Every row comes from one small tree of marks. The marks that hang from a mark follow it in brackets, in alphabetical order. Every link used is in the known rows. Which tree was each row made from?
Known rows
nisa(fulekag(tudir)): [ -3   1   5   6 -13   4  -8   3   0  -3   0  -3  -7  -4   4  -6  -4  -2
   2  10   4 -19   6 -11 -14 -10 -16   4   3   0 -10   5   1   9 -12  -8
  21  12   4  -1  -8  16  -3  -5  -9   5  -3   4  -5   5 -19  -2   6  -2
 -13  -6   0   2   2]
pago(fulekag(tudir(vemaz) zorovof)): [-12  12  -2  10  -7  -3 -20  13  -6  -7  -4   4  -1   6  -1   0  -5  13
  10  10 -12  -7   7  -2 -13  -6 -12   7  -9 -16  -1  -8  11  15 -18   2
  13  11 -27 -11 -18  22  14   2   2  11   7   9 -29 -13 -18 -14  -5  10
 -20  -9  10  27   0]
vemaz(tudir(fulekag(pago zorovof))): [ -5   9  -5  -5  -1  -1   8  13 -19  -9   4   4   7  20 -13   5   2  -6
  15   3  -1   1   3 -30  13  -5  -4 -11  -8 -15   0   1  14  -6 -18  -6
  10  10   3  -2 -18   7  12  -9   4   5   4  -5  -3   4  16  -5   4  15
 -18 -15   1  20 -11]
zorovof(fulekag(nisa pago tudir)): [-10  -8  -4  17 -20  17  -6  38 -22   2  10   5   2   6  -2   2   0   0
  27   8  -6  -8  12  -6  -4   3  -5  11  16 -25   0 -12   4  20 -19 -17
  19  -8   4  -5 -19  20  13 -17  -8  28  12   2 -21  20  -3  -7   8   3
   2   5  -2  39  16]
biko(vemaz(tudir(fulekag(nisa pago)))): [ -4   1  -6  -1  -3  -3   6  17 -24  -2   5  11  10  22 -22  10   0 -15
  12   8   7  12   0 -14   7  15  -9   4  -9 -12   4 -18  16   3 -23   7
   8   4  -5  -3 -15   5  17 -13   7   7  15  -9  -6   0  31  -4  10  11
   6 -10   0  20  -1]
zorovof(fulekag): [ -5   1   4   1  -6   8   2  10  -6   0   3   4  -1   1   5  -1  -1   6
  10   1 -19  -6  -2   4   7   3   3   3   5  -5  -2  -4 -15   1   6  -4
  12   2   7   1  -8  -6   6  -3  -1   7  -6  -1  -3   8   1  -2   5  -4
   3  -1   1   5   4]
zorovof(fulekag(nisa pago tudir(vemaz))): [-16  -6  -2  28 -21   8  -6  37 -21  -2   0   6   6   1  -4  11   0   5
  21  15 -16  -8  -1  -1  -3  10   2   9   8 -20  -1 -21   4  22 -21 -12
  14  -7 -10 -12 -23  25  20 -14  -9  25  18   2 -30   8  -8 -16  10   8
  -8   3  -6  42  17]
fulekag(tudir): [  0 -11  -2   7  -4   2  -6   7   4  -1   1  -2   4  -3   2  -2  -1  -7
   1   1   7  -1   5  -7  -6  -6  -9   9   0  -2   6  -1   2  13 -12  -2
   7   8  -4   2  -7  15   2  -2  -5   1   6   3  -7   7  -9   0  -1   0
  -1  -1  -5  11   3]
gudid(biko(vemaz(tudir(fulekag(pago))))): [ -4  -1   2 -14  11 -11   0  10 -11  -4   4  14  21   7 -20   8  -1 -19
  -2  -8  11  15  -3 -19  16  12   3   1 -21  -8  12  -3  23   7 -15  10
   7   8   4  -9  -5  -8   5 -16  18 -16  16 -13  -2 -10  38  10  10   7
   4  -4  -6   8   4]
vemaz(tudir): [ 11   4  -6  -6   5  -5   8   6   3  -2  -2   0   8  -2  -7  -3   1  -5
  -3  -2   2   8  -1 -10   4  -5  -1   3 -12   1   6   1   3  -5  -5  -3
   9   3   5   5   1  -3  -7  -1   3 -12   4  -4   5   3   8   3   3   6
  -1  -3  -8  -2  -2]
gudid(biko(vemaz(tudir(fulekag(zorovof))))): [  2  -3  13 -11  11 -13   9  -2  -4  -3  -2   8  12  12 -14   3  -3  -4
   6  -3   1  15  -8 -22  10  -3  -4   7 -20  -7   0   1  18   7 -11  11
  16  12  -4  -2 -16  -1  12 -12  17  -6  13 -13   8 -17  31   5   8   1
   0 -19  -6  13 -14]
pago(fulekag(nisa tudir(vemaz) zorovof)): [-14  16  -3  18 -13  -3 -13  19 -13  -3   2   4  -8   8  -2   2  -2  16
  18  18 -12  -9   9   3 -22 -10 -15  15   0 -21 -15 -13   7  18 -24   0
  12   7 -24 -10 -22  34  19   1  -3  24  16  12 -30 -12 -21 -17   1  12
 -11  -8   2  41  -1]
zorovof(fulekag(nisa tudir)): [ -5  -8   6  17 -14  10   4  23 -13   3   4   0  -3   2  -1  -5  -4   4
  21   7 -13  -8   3  -3  -9   4  -7  16   7 -11  -8 -14  -9  17 -11 -13
  20   1   1  -1 -10  18  11 -10 -13  21   8   5 -12  12  -7  -6   6  -4
   8   1 -12  31   6]
biko(vemaz(tudir)): [ 10   0  -5  -9   1  -6  -1   8   3   5  -4   3   8   3 -11   0  -1  -6
  -2   0   4  15  -7  -1   2   6  -2  16 -16   4  10  -8   8   6 -12   9
   6   3   4   2  -2 -10   1  -4  15 -11  11 -11   8  -8  19   3   1   3
   5  -2  -2  -8   1]
fulekag(nisa pago tudir(vemaz)): [-14  -3  -5  28 -15   0 -11  26 -15  -3  -3   1   7   0  -9   8  -2  -5
   7  18   7   3   3  -7  -7   2  -6  11   0 -20   0 -18  15  20 -29  -8
   6  -6 -15 -12 -19  27  14  -7  -7  14  23   5 -33   2 -11  -9   2   9
  -5   7  -5  45  17]
fulekag(pago): [ -3   1  -5   5  -1   5  -7   9 -10  -4   6   5   4   2  -2   4   1  -6
   4  -2   5   0   1  -4   6   6   4  -1   4 -14   8   0  12  -3  -8  -4
  -1  -7   8  -5  -8   5   5  -6   1   1   4   1  -7   9   5   0  -1   9
  -4   3   6   7   8]
nisa(fulekag): [ -7   9   3  -3 -10   2  -1  -3  -1  -2  -2  -2  -5  -2  -4  -2   0   5
   4  13   2 -16  -5  -9  -6  -1  -2  -1   6   5  -9   3  -4   1   8  -9
  17   9  10  -3  -4   2   0  -3  -4   0  -8   0   2   0 -11  -3   7  -5
  -7   0   3  -6   1]
zorovof(fulekag(pago)): [ -6  -1  -4   7  -8  11  -3  23 -16  -3   7   8  -2   7   2   6   4   7
  14   1 -12 -12   0   0  12   9   8  -5   5 -13   5  -3  -1   2   3 -13
   6  -4  10  -7  -8  -4  11  -8   3  12  -1   3  -6  14  11  -5   3   2
  -4   4   5   9  10]
tudir(fulekag vemaz): [-14   6   0   0   2 -17   2  -7  -3  -6  -8   7   9  13  -6   7   0  -2
  -7   8  -7  11  -1  -4   9   5  -7 -11 -11   0  -5 -14   2  -3  -5  17
  -4  18 -21  -3  -6   0   6   2  -3  -3   3  -3 -18 -19   1  -3   4   8
 -10  -1  -7  13   0]
fulekag(nisa): [-1  2  0  8 -7  4  6  8 -8  2  1 -7 -4 -3 -4 -3 -2  0 12  6 -2 -2  1  2
 -7  0 -4  6 10 -2 -5 -6 -4 10 -7 -1 -1 -2 -4 -2 -5 11  9 -5 -9 11  4  0
 -1  2 -1 -1  7  1  9 -2  1 13 -1]
gudid(biko tudir(fulekag(zorovof) vemaz)): [-19   4   9   0  14 -13   1 -10  -6  -6  -6   4   2   8 -14   2  -2  -8
  -8   5  -9  18   7 -19  -1   5   2   3 -14  -4   1  -3  19  14  -4   6
   3  12 -20 -14  -9   7  17  -6  15  -6  10 -12 -13 -29   2   9  18   0
 -13 -19 -11  23 -20]
tudir(fulekag(nisa pago zorovof) vemaz): [-20   9   1  16  -9  -4   5  12 -27  -9   1   5   5  15 -12  13   0   5
  20  19 -10  -1  -1 -14   4   6   1  -9   8 -21 -10 -12  13   7 -21   3
  -4  -2 -18 -13 -30  17  31 -11   0  24  14   1 -30 -10   1 -15   9  18
 -13  -9   1  45  -8]
fulekag(nisa tudir): [  1  -7   1  14 -11   8  -4  14  -4   3   2  -3  -1  -3  -3   0  -2  -8
  12   6   3  -3   8  -6 -14  -5 -15  17   6  -6  -5  -8   3  20 -16  -4
   8   3  -7   2  -7  26   4  -6 -13  16   8   5 -13   2 -12  -4   6   1
  10  -1  -9  25  -3]
pago(fulekag(zorovof)): [ -4  14  -2  -6  -5   7  -6   2 -12  -2   4   4 -12  10   2  -4  -2  19
  16   9 -12 -19   7   6  -9  -6  -5  -3  -4 -15  -3   7  -1  -3   0   2
   2   5  -3   0  -6   9   8  -2   5   6   1   6  -8  -4  -4  -8  -2   7
  -4 -13  15   9  -8]

Write each row's tree
[-10  -6  -1  24  -8   0 -16  20 -12  -4   1   0   8   5  -4   7   1   7
   7   9   3  -4   2 -14  -7  -4  -1   8   3 -25   6  -4  18  16 -27  -8
   6  -3 -12 -12 -22  20  15  -4   4  17  17   6 -28  -2 -12 -16  -3  14
 -24  -3   5  40   5]  fulekag(pago tudir(vemaz) zorovof)
[-10   2   7  21 -13  -1 -11   6  -5  -7  -4  -6  -1  -8   1  -1  -4  12
   6  23  -1 -16  -2 -16 -11  -9 -12   8  -7 -13 -11  -3   2  15 -21  -1
  26  15 -13  -7 -21  20  10  -1  -8   7   6   2 -20  -8 -27 -16   5   6
 -27  -9   2  28   0]  nisa(fulekag(tudir(vemaz) zorovof))
[-10   1  -2   3  -2   8   3   7 -22  -9   3   4  -1  14  -6   6   0  -1
  15   5   0  -8   9 -21  12  -1 -10 -14   6 -16  -5   2  12  -4 -14  -5
   3   5  -2 -11 -19   3  20  -9   0  12   1   0 -12   1   6  -9  -1  14
 -13 -16   5  24 -10]  tudir(fulekag(pago zorovof))
[-18   6  -5   3   2 -12  -1   4 -15  -8  -5   9   9  12  -9  10   5  -7
   1  10  -2   5   2  -9   6  13   5 -15  -9  -4   3 -13  10  -5  -6   7
  -2  10 -19 -12 -15   3  16  -8   5   6   7  -3 -24 -10   8  -3  -2  15
 -13   2  -4  21   7]  tudir(fulekag(pago) vemaz)
[-13 -15  -4  14 -16  13 -10  31 -13  -1   8   4   3   8   0   4   1   3
  20   4  -3 -10   3  -7   4   1  -3   4   6 -17   6  -5   5  12  -8 -10
  18  -1   7  -5 -17  11   4 -12  -4  15   4  10 -12  22  -1  -6  -1   5
  -7   2   2  21  17]  zorovof(fulekag(pago tudir))
[-17   4   2  24 -14   6 -14  21 -14 -10  -1  -2  -1  -6  -5   2  -3   7
  10  20   4 -20   4 -20  -8  -6  -6   6  -1 -19  -4  -4  12  16 -25 -11
  24   3  -2 -15 -27  21  13  -7  -1  11   6   6 -31  -3 -20 -16   2  12
 -30  -3  12  35   6]  nisa(fulekag(pago tudir(vemaz) zorovof))
[ -4  -1   0  22  -7  -7  -9  19  -1  -1  -5  -3   4  -1  -6   6  -1  -5
   4  13  -3   5   2  -4 -14   0  -6  18  -4  -7  -3 -18   8  19 -24   2
   6   0 -20  -7  -8  26   8  -2  -9  11  18   7 -23  -9 -12  -9   1   6
  -3   6  -8  37   8]  fulekag(nisa tudir(vemaz))
[-13   1  -2  13 -18  14   3  31 -26  -3  12   4  -1   9  -3   3   0   8
  27   5 -13 -14   0  -1   6  15   6   2  15 -20  -5 -11  -7   6  -2 -14
  10 -14  12  -6 -18   6  14 -13  -4  20   4   1 -11  13   4  -8   9   4
   4   4   2  26  11]  zorovof(fulekag(nisa pago))
[  3  -1  -2 -16   3 -12   5  -4   0  -1  -7  10  10  19 -16   7  -2 -10
  -2  -1   4  13  -3 -10   9   3  -9   6 -28  10   2 -11  11  -2 -11  14
   6  13  -8   3  -6  -6   8  -5  11 -12   9 -14   3 -14  25   6   4   4
   1  -8  -3  -5  -3]  biko(vemaz(tudir(fulekag)))
[ -2  -2   6  13 -13  10  -7   7  -7  -4   1  -6 -10  -3   0  -4  -1   9
  14  15  -2 -19   1 -17 -13 -19 -19   6   5 -10 -11   8   0  13 -17 -13
  29  12   5  -3 -21  17   4  -9 -11  13   1   5  -8   1 -23 -11   6   1
 -15 -16  -1  13  -8]  nisa(fulekag(tudir zorovof))
[  0  -2   7 -15  13 -18   5  -5   1  -2  -5  12  14   7 -15   2  -2 -17
  -5  -6   4  24  -9 -13  12   4  -3   2 -23   3   4  -4  18   8  -5  12
   9  16  -4  -1   0  -6   8 -11  17 -21  15 -14  10 -17  34  14   9   0
  11  -9 -13   0  -5]  gudid(biko(vemaz(tudir(fulekag))))
[-13  -1   2  35 -17   4 -10  27 -22  -2  -1   0  -1  -1  -7   6   1   3
  18  18   1  -8   6 -10 -10   1  -5  16   5 -27  -5 -11  16  21 -36 -10
   6  -9 -12 -13 -27  31  21  -6  -6  27  23   9 -36   1 -15 -18   0  14
 -17  -2  -1  57   2]  fulekag(nisa pago tudir(vemaz) zorovof)
[-15  -4  -5  20  -5  -3 -15  18  -6  -4  -3   2  14   2  -2   8  -1  -5
  -3   8   4   0   4  -6  -1   2  -1   5  -4 -16  11 -11  14  12 -25  -4
   5  -2 -11 -10  -9  14   1  -6   1   5  15   6 -27  -1  -8  -6  -5  12
 -16   5  -1  28  16]  fulekag(pago tudir(vemaz))
[ -1  10  -6   5  -7   5  15  22 -29  -6   7   5   1  18 -17   4   5   1
  28  11  -3   1   7 -30   6   0 -11  -5   4 -20  -9  -4  14   0 -26  -9
   7   1   0  -5 -20  15  24 -16  -2  16  13  -3 -12   1  15  -9   9  17
  -8 -17  -3  33 -13]  vemaz(tudir(fulekag(nisa pago zorovof)))
[-13   1   4  16 -18  16 -12  19 -15  -7   8  -5  -4  -2  -4  -3  -2   4
  16  15   8 -23   6 -19  -7 -10 -13   2  11 -18  -4   6  14  16 -26 -20
  24  -2  11  -9 -25  20  10 -13  -7  13   2   2 -17  15 -17  -9   7   7
 -23  -9  13  29   1]  nisa(fulekag(pago tudir zorovof))
[ -6  -3   4  23  -8  -1  -7   8   2  -2  -2  -2   6  -3   1   4  -2   7
   5   8  -7   2   3 -11  -8  -8  -7  11  -9 -11   0  -3   8  16 -22  -1
  11   3 -14  -5 -20  18   9   1   1  10  15   7 -23 -14 -16 -16  -4   8
 -16  -3   1  28  -4]  fulekag(tudir(vemaz) zorovof)
[-16 -17   3  -9  13  -2  -5   2 -16  -4   0  11   9  17 -18   7  -4 -28
  -8  -4   8  24   5 -10  12  22   0   6 -10  -5  11  -6  30  13  -5   7
  -2   3  -6 -11  -6  -3  16 -17  25 -13  12 -16  -1 -10  27  25  21  -4
   5 -10   0   9  -6]  gudid(biko(vemaz) tudir(fulekag(pago)))
[ -5   2   0  18  -9  17   2  23 -30  -4   9  -2  -4   6 -10   2  -1  11
  27  11  -2  -7   6  -8  -1   2   0   5  17 -23  -7   0  15   5 -19  -9
   2 -16   6  -6 -20  16  16 -10  -2  25   9   3 -17   7   1 -12   6   9
  -1  -7   6  33  -3]  fulekag(nisa pago zorovof)
[ -5  -9  12  -5  14  -3   1 -13  -8  -2  -2   8   4  12 -16   0  -6 -11
  -3  -3  -1  25   3 -16   6   9  -1  12 -12  -5   0   2  24  13  -6  12
  11  13 -10  -6 -14   3  19 -12  19 -10   6 -17   1 -28  22  20  16  -4
  -3 -22  -4  12 -24]  gudid(biko(vemaz) tudir(fulekag(zorovof)))
[-16   7  -1   4  -2 -13  11   3 -12  -7  -6   6   3  13 -12  10   5  -1
   4  16 -15   5   1  -5  -2   5  -5  -9  -3   2 -10 -20  -4   9  -8   9
  -4  14 -25  -7 -11  12  16  -2  -7  14   8   0 -22 -21  -2 -10   2   7
  -1  -5 -12  25  -2]  tudir(fulekag(nisa) vemaz)
[ -2  -4  -9 -13   1  -6   2  11 -12  -5   0  12  12  13 -15  10  -3 -16
   6  -3  13  12  -2 -11  15   9  -1  -6 -19  -5  12 -11  19   0 -19  10
   6   4  -5   0 -10  -8  13 -13  16 -11  10 -11  -4  -3  30   3   2  11
  -2 -11   3   6   4]  biko(vemaz(tudir(fulekag(pago))))
[-19   7  -6  13  -4  -9   4  14 -22  -9  -1   7   4  15 -10  15   3  -2
  12  13   1   4   1  -7   5  12  -4  -6   0 -12  -5 -21   9   5 -20   7
  -5   2 -24 -14 -15  11  21 -10   0  17  14   0 -26  -7   3  -8   7  10
   0  -1  -6  33   5]  tudir(fulekag(nisa pago) vemaz)
[ -2   5   2   2  -3  -6  13   7 -13  -2  -3   6   3  20 -20   1  -5   1
  20  10  -7  12  -4 -18   6   4 -16   7  -9  -8  -8 -15  10   6 -23  13
  10   8  -8   3 -21   8  28 -13   4   7  11 -12  -3 -11  23  -6  11   7
   7 -20  -4  27 -18]  biko(vemaz(tudir(fulekag(nisa zorovof))))
[ -2  -9   5  22 -10  11   1  18 -10   2   4  -7  -7   4  -2  -3  -3   4
  23   9  -4  -7   5 -14 -17 -13 -10  17  14 -17  -9  -4   8  15 -28 -10
  13  -3   0  -2 -19  30  14  -6 -13  23  11   6 -15   5 -13 -11   6   5
  -1  -7  -1  38 -10]  fulekag(nisa tudir zorovof)
[-11   6   4  10 -18   8  -8  24 -16   0   6   1 -13  10  -4  -1  -4  13
  30  14 -10 -14  11  -2 -19 -11 -20  13   7 -18 -11  -3   5  13 -19  -7
  13   8 -12  -3 -19  34  17  -4 -12  25   8  17 -16  -1 -16 -14   1  10
   3 -10   7  33 -10]  pago(fulekag(nisa tudir zorovof))
[-14   2  -2  10  -8   7  12  13 -31  -5   6   4  -4  19 -12   5   2   7
  24  11  -2  -6   3 -16   2   4  -8  -9  11 -24 -11  -5   9   4 -21  -4
   3   0  -5 -10 -23  15  24 -13  -5  27   5  -1 -17   3   3 -12   7  12
  -2 -12   1  36 -14]  tudir(fulekag(nisa pago zorovof))
[-11  -3   1  22 -15   0  -1  21  -8   1  -4   2   0   2  -2   4  -2   9
  16  12 -22  -1  -4   0  -7   8  -5  18   4 -10  -7 -19  -7  21 -16   1
  20   5 -17  -6 -18  22  18  -6 -10  21  14   3 -24  -5 -14 -16   7   4
  -1   2 -10  35  13]  zorovof(fulekag(nisa tudir(vemaz)))
[-19  -6  -4  17 -13   1 -12  26 -10  -5   1   8  13   1   1   9   3   4
   6   6 -14  -8  -1  -2   4   8   4   6  -4 -17   7 -14   5  15 -14  -6
  16  -1  -7 -12 -18  10  10  -9   4  14   8   3 -30   5 -10 -12   0   7
 -14   8   1  30  23]  zorovof(fulekag(pago tudir(vemaz)))
